Known rows, with every way that one mark hangs from another
E(K W): [-10.6  25.8  -6.4   6.9  12.8   6.5 -18.8  14.5   0.9  -3.1 -10.7  -7.5
  -5.0  20.1  -7.1  22.7  -4.3 -24.0   4.2   3.8  -4.1  27.4]
M(T(B)): [ -4.6 -13.5 -20.0  -2.3  18.9   5.5   1.7 -17.5  16.4  -8.4   5.4  -6.5
  -2.5   4.5 -12.3   4.8  -4.9   0.8 -16.8  -8.5  19.4   2.6]
T(K(E(W)) L): [-10.4  29.5 -15.1  -9.9  19.5   4.7  19.1   2.0  17.4  -1.0  -4.8   6.5
 -19.8  -9.2  -0.6   2.4 -17.0 -38.3  -6.5  15.9  24.1  18.0]
M(T(L)): [ -7.5 -14.6  -8.8  -3.0   9.5   1.0   5.9 -16.4   8.4   9.7 -14.8   3.5
  -2.9 -10.3  -5.2  -0.1 -18.0 -10.8 -25.6 -10.0   0.8   3.0]
E(K(T) W Z): [-10.6  15.8  -7.1   4.4  21.0  -3.6 -18.0   5.0  14.9   3.1 -23.0   8.7
  23.7  23.6 -19.3  19.1   0.4 -42.1  11.5   6.2  11.9  49.6]
L(T(B)): [-17.9  -2.8  -6.6   3.9  -6.7   7.0   5.6 -11.7   2.4 -15.6   1.4  12.9
 -24.4  17.0  -4.7   3.9   4.1   7.3 -21.4  -5.5  21.5  -1.8]
L(T(B K(E(W)))): [-22.3  29.5 -21.5 -14.2  16.3  13.8  14.9  -5.4  13.1 -20.7   2.3   7.0
 -29.3  12.8  -3.4  -0.3  -8.7 -13.3 -15.3  12.1  50.7  20.2]
E(K W Z): [-16.8  20.7 -11.8  16.9  25.1   0.1  -8.3  14.0  10.0   2.4 -12.6   0.3
  13.2  27.6 -19.2  26.7   0.4 -20.8   9.1  11.8  -0.3  48.7]
K(T): [  5.6  -2.4   5.8 -13.9  -2.1  -3.3  -7.0  -9.8   3.5   1.5 -10.4   6.3
   9.5  -5.9  -1.5  -9.9  -2.5 -19.9   4.7  -4.0  12.3   0.8]
T(B K(E) L): [-13.8  10.9 -21.4  -4.8  17.2   3.3  30.1  -6.4  28.4 -21.5   4.8  18.9
 -26.8  -6.0 -14.0  -3.1  -2.8 -36.6 -15.7   3.3  32.7  -9.7]
L(T(M)): [-23.8  -5.7   9.7   0.5 -12.1  13.3  15.7 -10.7  -8.1   4.5  -8.2  24.3
 -20.3  -1.3   7.8   1.7 -12.0   8.8 -22.9   4.5  30.1  14.1]
M(T(B K(E) L)): [-14.4   2.1 -25.9 -14.7  30.4  11.1  29.4 -19.3  32.2 -13.9  -2.7  12.1
 -15.5 -11.2 -17.0  -6.5 -13.8 -31.7 -25.1  -6.6  39.3   1.0]
M(T(B K)): [ -3.5  -3.0 -17.9 -11.5  23.6   8.3  16.0 -14.7  10.0 -12.6   0.2   4.5
 -13.2   0.3  -4.8  -5.5  -1.2 -16.6 -23.7  -0.6  37.3   7.8]
T(B K(E) L M): [-22.5   7.0 -19.6  -4.6  21.2  15.4  40.1  -2.2  31.5 -15.9  11.2  31.2
 -31.9 -15.4 -10.3   0.1 -11.2 -41.2 -21.8  15.6  51.9   0.8]
K(E T(B L M)): [-22.0 -11.2 -16.3  -5.2  14.0   7.2  19.4 -14.1  43.8 -11.8   6.0  28.9
  -9.2 -17.0 -14.0  -2.8 -16.6 -45.5 -11.8   0.8  47.1  -2.9]
K(E(W) T): [ -0.6  16.9  -9.2 -19.7  17.8   1.8  -8.1  -6.6  21.8   3.0   3.2  -8.5
  19.7  -4.2  -3.2  -6.5 -19.6 -28.9  13.7   3.7  22.3  16.7]
K(T(B)): [  1.2  -8.5  -8.4  -4.6   5.4  -1.8  -6.5 -11.8  16.1 -17.2   0.5  10.0
  -3.8   2.7  -8.3  -2.0   4.3 -21.6  -5.6  -3.1  25.0  -3.8]
W(E(Z)): [ -7.2   2.0   1.6  12.8  -1.5 -15.1  23.8  -1.6   7.1  -9.0 -11.6  14.5
   8.7   2.9  -5.9  -5.7   4.0   0.1   8.7  -8.6   7.1   6.8]
W(E): [ -0.5   5.6   7.0   4.0  -9.9 -11.3  15.4   2.6  -2.8 -13.6 -10.5   5.8
  -9.8  -4.1   7.0 -10.0  -5.2  -3.3   3.4 -14.5  -3.6 -11.0]
K(E T(L)): [ -6.5  -0.2  -8.2 -16.7   3.1  -1.5   6.5 -15.4  24.8   0.7 -12.7  14.9
   8.1 -17.7 -12.7 -11.1 -16.8 -36.4  -0.8 -13.0  15.8  -9.4]
W(E(K(T))): [ -2.0  15.9  13.5  -2.7 -12.1  -9.6   1.0   4.2  -1.2 -19.3 -34.5  17.0
  -0.7  -0.1  -1.2  -9.1  -4.6 -37.2  10.1 -31.2   4.0   0.7]
L(T(B K(E) M)): [-30.5  11.4  -8.0 -12.1   7.3  26.3  35.8 -11.7  15.3 -19.0   6.5  28.9
 -29.4  -1.9  -3.3  -7.1  -8.4 -14.0 -24.2  10.1  66.7  14.3]

Rows
[-11.1   7.3 -28.1  -2.0  34.7   2.5   1.3 -10.4  44.4  -9.7  10.1   1.4
  26.1  11.5 -24.7   8.7  -4.4 -29.7  10.3  11.4  38.2  27.2] | K(E(W Z) T(B))
[-24.1  -8.1  -8.7   9.2   7.1   8.1   1.6  -6.2  26.6 -17.9 -14.2  37.6
 -23.6   2.0 -17.9  16.2  -7.4 -58.0 -20.8  -4.0  31.0   9.5] | E(K(T(B L M)))
[-19.1  -8.9 -19.2  -0.1  26.1   7.9  22.1 -17.2  47.5  -7.8  13.0  25.8
  23.2  -2.5 -25.1  -1.3  -9.1 -26.5   2.8   7.9  54.0  22.9] | K(E(Z) T(B M))
[ -7.2   2.5 -16.7   3.6  10.0  -2.5  19.4  -2.0  10.9 -22.2  -2.5  23.8
 -40.4  -1.5  -6.7   4.9   7.8 -32.2 -27.7   8.6  22.2  -5.8] | T(B K L)
[-17.8  -4.8 -10.5   7.8  13.5   6.6  33.3   0.7  18.2 -18.0   2.4  35.0
 -48.4  -6.2  -2.3   6.7  -0.7 -39.6 -32.1  19.3  44.5   4.4] | T(B K L M)
[-13.1  18.2 -18.1   0.8  29.8   1.8   8.6   0.0  27.0   9.3   8.9  -8.6
  28.3  10.0 -15.3  11.2  -9.4  -4.2  14.3  14.6  13.8  35.8] | K(E(W Z))
[-11.3   9.3 -25.3 -22.2  29.5  14.2  22.0 -17.2  26.6 -15.8   5.5   0.5
  -0.4  -5.5 -14.8 -12.6  -9.2 -17.4 -15.6  -4.6  44.4   8.8] | M(T(B K(E)))
[-14.2  14.4   2.3  16.7  -0.4 -10.8  16.6   8.3   5.3 -13.1 -25.5  19.3
  10.3  15.8 -15.8   7.3   3.9 -14.7   9.9 -16.5  -2.3  19.4] | W(E(K Z))
[ -9.3 -18.2   3.3   0.5  -1.9   0.7  10.7 -10.4  15.1   4.6 -15.1  34.0
 -10.8 -17.2   2.5  -0.5 -17.1 -38.1 -14.7   5.3  28.1   3.6] | K(T(L M))
[-16.3 -22.6  -8.1   5.0   8.6   3.2  11.1 -15.5  25.3 -11.9  -1.3  32.0
 -25.1  -9.4  -6.8   6.6 -10.6 -41.8 -22.8   8.7  39.2  -3.1] | K(T(B L M))
[-25.2  30.7 -13.4 -12.1  16.5   9.2  23.7  -6.2   9.0   2.3 -11.1  14.3
   1.5  12.3  -7.9   0.8  -5.3 -10.0  -8.2  16.8  44.0  48.5] | L(T(K(E(W Z))))
[-10.7  -2.9 -21.0  -9.1  11.9  -0.1  10.7 -15.0  36.9 -17.8   0.4  16.2
  -5.2  -8.2 -20.1  -4.7  -9.8 -40.6  -5.0 -11.1  25.5 -17.0] | K(E T(B L))
[-10.4  28.8 -17.0  -8.6  33.0   4.9  18.0   6.3  20.5   0.1   2.4   3.7
  16.3   6.2 -10.3   1.3  -6.1 -19.9   9.1  22.5  34.7  42.7] | T(K(E(W Z)))
[ -6.9  12.3 -15.8 -11.8  27.6  -1.6  -0.5  -9.5  30.8   6.9  -2.3   1.3
  38.4   3.9 -17.4   1.9 -10.2 -25.8  17.8  11.9  26.3  39.2] | K(E(W Z) T)
[-11.5  11.0  -7.5 -18.5  17.7  12.7   3.1  -4.7  26.5   6.8   6.0   2.6
  14.9 -10.5   4.1  -1.5 -26.2 -31.2   6.5  16.9  39.6  27.2] | K(E(W) T(M))
[ -5.2   3.6  -8.6 -11.3  16.1  -1.6   7.5 -12.5  28.0   3.4  -5.7  15.2
  41.7  -2.6 -22.9  -9.1  -6.3 -19.9  17.1  -7.6  26.8  18.8] | K(E(Z) T)
[ -5.6  -2.7  -5.8 -16.1  11.0   1.8  17.6 -13.1   4.2   5.1 -21.0  16.4
 -16.8 -12.4   2.6  -7.3 -14.0 -26.2 -28.8  -3.4  21.4  10.7] | M(T(K L))
[-14.8  -1.9 -11.6  -9.2  16.6  12.8  11.3 -13.8  35.9 -13.4  15.5  17.1
   4.5 -10.5 -11.9  -8.1 -15.9 -29.7   0.2   3.3  49.6   3.8] | K(E T(B M))
[ -7.8  11.2   6.8   4.5   0.7 -13.1   8.3  -1.5   8.4 -16.5 -37.6  28.7
  18.4   9.5 -16.0  -2.9   2.2 -36.8  14.3 -24.2   8.1  21.3] | W(E(K(T) Z))
[-27.4  16.2 -19.3  -5.0  12.6  10.3  32.6 -17.3  16.3 -19.8  -1.8  25.6
  -4.9  14.7 -20.8  -5.5   5.0  -6.1 -15.2   1.3  54.9  22.7] | L(T(B K(E(Z))))
[-21.1  -4.1   4.0   1.5  -0.3   4.9  -0.4  -0.7  12.8   1.2 -28.1  38.2
 -12.2  -6.1  -9.6  11.5 -13.6 -54.9 -12.8  -7.4  21.5  17.6] | E(K(T(L M)))
[ -9.5  -6.1 -19.6  -5.0  20.4   2.7  19.2 -16.1  14.3 -11.6  -9.1  17.2
 -30.4  -5.9  -7.0   0.4  -5.6 -32.7 -36.4  -2.4  34.0   3.2] | M(T(B K L))
[-15.2   8.8  -5.8  -5.7  -3.3   9.6  13.7 -11.1  -5.5 -23.3  -7.0  22.7
 -39.8  13.9   0.8  -6.3  10.7  -5.6 -27.7   2.9  40.9   6.5] | L(T(B K))
[-21.1   4.4  11.7 -11.7 -11.0  15.7  27.1  -6.8 -15.4  -2.2 -14.7  36.6
 -32.7  -1.1  13.1  -7.4  -7.1  -5.7 -30.2   9.2  50.3  24.5] | L(T(K M))
[ -9.9  31.4 -26.1 -11.2  31.3  10.8  14.6   3.2  25.8 -19.8  15.5  -5.4
 -12.8   5.4  -7.4   3.4  -2.4 -28.4  -2.4  21.1  38.8  16.5] | T(B K(E(W)))
[-12.5   0.0   1.0 -19.8   8.2  12.2  10.9 -11.9  23.7   2.6   2.4  18.0
  18.0 -18.8  -5.0 -14.1 -21.6 -28.0   5.2   0.1  40.8   9.6] | K(E T(M))
[-14.5   9.2 -16.5   6.5  20.3  -0.3 -18.0   2.1  23.4 -18.6 -19.2  13.4
 -21.6  17.4 -16.4  25.3  -3.7 -63.5 -11.1   0.1  14.4  15.7] | E(K(T(B L)) W)
[-10.8  -2.9  -7.1  -0.9  16.3  12.7  24.6   4.5  12.6 -18.5  11.0  22.6
 -32.9  -1.7   2.1   3.2   3.7 -21.6 -19.3  21.9  48.1  11.2] | T(B K M)
[-22.6  19.8 -13.2 -13.6   4.9  15.4  26.2 -12.7   9.6 -21.8   1.1  18.3
 -23.9   3.7 -10.0 -12.9   0.7 -10.0 -20.0  -5.3  47.7   4.1] | L(T(B K(E)))
[ -3.5  33.8 -10.5 -19.7  20.9   6.3  12.3   8.2  12.2  -3.3   4.9  -5.7
  -4.1  -2.7   1.8  -4.2 -11.9 -24.3   5.5  16.7  25.3  20.9] | T(K(E(W)))
